Each row comes from the steps of one path. Every step used is in the known rows, and no mark comes twice. Write the path behind each row, first mark first.
In the rows, 128 means zero.
Known rows:
s/k/e/g/m/u: [ 80 111  62 131 125  62 152 135  99 162 163 141 152 135 143 106  91  96
 165 112 139 145 109 179 152 122 147  97 204 102 164 167  94]
k/e/g/m/l: [ 66  98  64 119 111  74 100 141 117 157 137 105 125 123 135 107 135 106
 191 112 137 148  77 185 173 124 114  80 212 171 157 167  93]
m/d/e/g/s/l: [ 56 108 134  90  64  86 102 158 109 181  85 125 149 135 102 139 124 136
 166 121 124 205  42 166 135 106 121  78 169 201  49 126 114]
q/m/l: [141 121  76  95 126 116 116 125 117 133 113 134 154 127 133 141 151 115
 155 122 123 145  94 147 141 100 127 137 186 180 137 126 158]
t/m: [115 131  89 125 123 105 134 131 143 142 141 137 149 107 131 133 119 107
 145 117 136 136 148 131 133 116 126 127 134 142 131 145 137]
s/g: [117  93 152  96 122 101 140 129 120 135 135 157 125 149 146 117 126 110
 147 129 108 103 118 120 122 136 133 141 102 108 128 130 134]
d/e: [104 109 132 112 124 130 134 128 142 120 109 143 146 149 124 128 117 136
 114 141  96 146 115 112 123 134 135 138 133 136  85 119 126]
e/g: [103 118 133 132 111 137 125 128 118 152 147 126 121 139 134 111 135 129
 117 115 142 162 160 134 150 125 114 110 161 142 144 141  93]
m/g/s: [117 129 134  99 101  75 133 156 112 169 145 126 128 158  90 137 152  98
 145 141 118 125 101 143 139 108 130 122 143 142 154 151 137]
e/g/m: [ 72 122  89 121 102 101 126 131 129 168 145 108 105 129 142 128 145 127
 147 120 148 155 123 146 158 114 102  98 181 139 148 149  88]
s/k: [159 132 135 113 122 121 154 115 110 135 144 139 146 128 138 129 105 115
 156 123 135 122 126 124 117 136 151 126 129  88 133 131 139]
e/g/s/l/m/u: [ 86 121 135 123 101  56 129 125  98 204 131 150  98 151 136 158 136 114
 180 132 135 172  95 173 144  74 115  89 212 174 113 112  97]
k/e/g/s: [ 67 117 121 137 100 100 121 149  99 179 122 104 137 148  85 101 123 119
 148 117 128 151 147 162 154 117 127  80 143 170 136 167  82]
e/g/s/l/m/d: [ 98 128 154  90  67  78 102 134 103 214 110 122 113 116 108 162 125 123
 193 108 152 175  49 188 148  78 107  68 190 195  91 116 105]
t/y: [140 143 104  97 104 139 123 136 125 139 120 132 152 112 110 113 132 110
 138 113 137 132 129 119 115 125 124 129  99 157 138 141  98]
g/s/l/m/d: [126 139 152  86  83  66 103 135 111 193  93 124 117 106 105 177 117 123
 199 122 136 146  21 186 125  82 117  87 159 181  80 101 137]
s/k/e/g: [118 111 122 128 124 119 139 121  95 153 159 131 158 147 119  80  98 105
 150 103 144 138 144 157 141 143 150 102 156 106 149 152  97]
n/m/d/e: [104  98  97  81  95  87 122 156 153 116  96 132 177 146 111 150  96 139
  96 134 117 150  78 123 137 115 129 117 162 151  78 131 129]
k/e/g/m/d: [ 62 108  87 120  93  91 100 157 122 161 132  96 144  99 107 101 108 116
 153  94 141 147  75 202 164 118 120  75 178 168 137 161  94]
u/m/g/s: [122 112 140 110 128  55 138 164 105 177 139 119 150 170  76 144 136  84
 150 153 121 113  93 138 152  92 140 132 169 147 157 157 147]
m/d: [135 129 130 121 117 132 110 142 128 125 114 122 151  98 117 134 105 131
 124 112 136 143  79 158 131 119 128 118 134 141 124 124 146]
d/e/g: [ 73  96 134 117 107 137 134 136 134 142 125 143 143 161 130 112 121 135
 106 127 113 183 147 115 143 133 123 120 159 150  99 127  92]
e/g/s/l/m: [ 90 127 150 101  83  74 118 121 100 219 126 125  93 144 115 157 149 120
 191 127 146 165  95 159 145  84 101  81 187 179  99 114  90]
l/m/t: [142 119 145  89  93 112 112 118 138 127 145 145 110 130 129 170 111 121
 146 138 123 142 126 139 154  92 142 129 145 128 109 117 139]
q/m/g: [140 120 100  88 126 107 132 134 114 146 153 144 155 163 107 118 160  90
 111 126 118 128 116 140 141  94 144 156 176 137 162 129 157]
k/e/g/s/l: [ 63 117 120 127  99  76 103 143  86 190 106 114 128 152  90  96 147 117
 190 112 141 161  96 177 142 114 132  72 151 172 100 151  91]
q/m: [135 129  98 108 129 129 130 121 124 145 118 126 155 136 116 131 148 121
 123 124 123 139 134 127 132 105 131 142 148 154 128 123 143]
e/g/m/t: [ 71 115  90  99  69  98 102 141 131 148 170 117 110 135 143 149 131 120
 151 131 148 175 129 148 180  94 133 101 173 139 136 159 108]
t/m/d/e/g: [ 65 100  96 105  84 118 122 153 151 154 122 147 180 114 131 123  91 120
 114 102 126 201 119 146 150 116 125 111 183 178  95 139 122]
k/e/g/s/l/m: [ 79 121 144 110  95  64 110 123  94 211 117 124 112 149  93 124 138 109
 202 117 133 149  87 184 147  94 123  69 171 179 100 132  77]

Write each row's path:
[106 118  72 108 111  76 115 135 134 137 125 117 112 109 151 154 141 122
 195 128 131 132  53 159 146 117 114 109 190 159 143 140 137] -> g/m/l
[147 124 154  85 117  65 116 124 117 164 159 162 107 156 121 141 154  83
 165 126 133 114  54 163 130  95 140 130 186 121 126  97 138] -> s/l/m/g
[132 130 123 115 114  81 145 131  92 170 122 118 161 140  84 119  95 105
 193 127 114 114 104 157 127 127 155 101 121 120 130 163 127] -> g/s/k/e
[115 116 101  84  90  36 136 162 116 168 145 122 132 185  84 157 152  98
 123 149 132 115 114 131 146  91 125 118 174 132 156 167 127] -> n/m/g/s
[134 104 128 110 127 103 112 143 128 110 142 130 156 149 119 150  97 110
 138 150 141 140 124 124 161  93 164 143 136 127 115 146 157] -> u/m/t
[116 129 133 112  83 104 152 130  87 193 148 123 129 143 117 134 113 112
 169 121 140 159 144 139 136 121 127  91 157 134 146 159 104] -> e/g/s/k
[ 62 111 160  80  76  75 126 122 115 209 103 140 110 164 111 151 144 128
 182 138 108 182  84 143 139  94 107  91 193 188  54 108  86] -> d/e/g/s/l/m
[ 95 122  85 112 103  82 141 127 102 173 161 112 141 133 122  96 107  96
 182 105 145 133 113 168 151 131 138  85 174 107 155 165  88] -> s/k/e/g/m
[119 132 102  71  93  50 118 144  89 195 120 134 143 168  78 134 190  82
 173 135 125 141  58 160 127  73 143 127 182 173 115 129 166] -> q/m/g/s/l
[134 125 160  91  99  66 144 134 114 190 156 138 109 159  94 162 146  94
 163 142 109 115  91 151 144  88 119 123 170 144 157 130 124] -> l/m/g/s
[115 135 131 115 118  46 134 120 104 184 118 153 104 144 131 177 128 115
 189 145 120 140  60 172 122  82 124 105 180 159  95 102 126] -> g/s/l/m/u
[130 115  76 119 121  89 120 132 143 128 134 145 147 106 153 149 124 103
 179 117 137 150 105 150 141 119 129 126 175 167 140 148 163] -> t/m/l
[118 139 151  93  98  67 120 119 111 193 106 129  94 132 104 167 144 121
 206 136 129 136  62 157 125  88 116 101 156 164  78 107 121] -> g/s/l/m
[ 95  87  97  75 108  52 125 135 123 142 134 143 110 132 171 146 140  98
 207 135 115 104  39 148 138 127 119 118 166 136 145 147 143] -> s/g/m/l
[ 90 102 153  85  84 100 106 129 130 171 111 160 135 128 131 138 105 129
 157 112 127 185  44 169 141 102 120  99 199 177  56  91 108] -> s/l/m/d/e/g
[ 83 100 100  85  93 143 117 140 128 152 106 136 187 140 111 120 116 132
  96 109 112 201 109 146 149 100 128 127 192 194  92 123 119] -> q/m/d/e/g
[103 119 155  70  77  68 112 137 124 180  75 136 138 130  97 175 109 132
 192 137 100 160   4 169 123  88 120  92 165 187  30  95 135] -> g/s/l/m/d/e
[105 106  69 105 109  68 126 134  99 162 156 118 140 127 142 111 107  94
 217 107 149 141  71 186 159 132 133  80 214 132 165 172 108] -> s/k/e/g/m/l
[ 78 113  97  90  90  96 120 148 151 137 100 118 153 112 127 152 103 133
 143 132 106 149  34 153 132 118 123 109 160 152  83 130 133] -> g/m/d/e
[ 38  93  72 120 110  87 144 140 137 151 136 144 132 154 160 132 118 123
 118 138 105 178 110 140 150 111 116 110 210 143 115 131  87] -> d/e/g/m/u
[ 97 118  90  91  82  88 105 140 139 123 148 115 114 124 141 160 126 120
 159 142 132 139  97 150 157  98 143 114 143 125 120 152 144] -> g/m/t
[134 121 128 131 146  95 144 118 126 135 140 158 120 133 154 154 102 121
 127 136 113 130 119 144 133 101 122 137 177 128 141 101 115] -> l/m/u
[ 98 104  86  28  58  68 114 148 129 147 155 151 140 130 141 137 129  83
 192 127 125 126  89 126 138  97 146 126  89 132 125 160 116] -> s/g/m/t/y
[103 135 135 110 104  80 115 134  99 179  97 124 117 133 103 147 154 126
 192 134 132 144  71 150 118 107 132  97 134 162  85 128 140] -> g/s/l
[133 121  67  49  67  91 106 150 140 121 140 138 164 142 102 151 130 107
 119 128 157 143 146 106 148  88 146 124 124 145 124 165 106] -> n/m/t/y
[ 94 120  86 107  89  85 124 140 105 171 150 110 160 100 118 105  81 101
 183  90 152 148  66 195 150 125 141  73 179 122 146 163 100] -> s/k/e/g/m/d
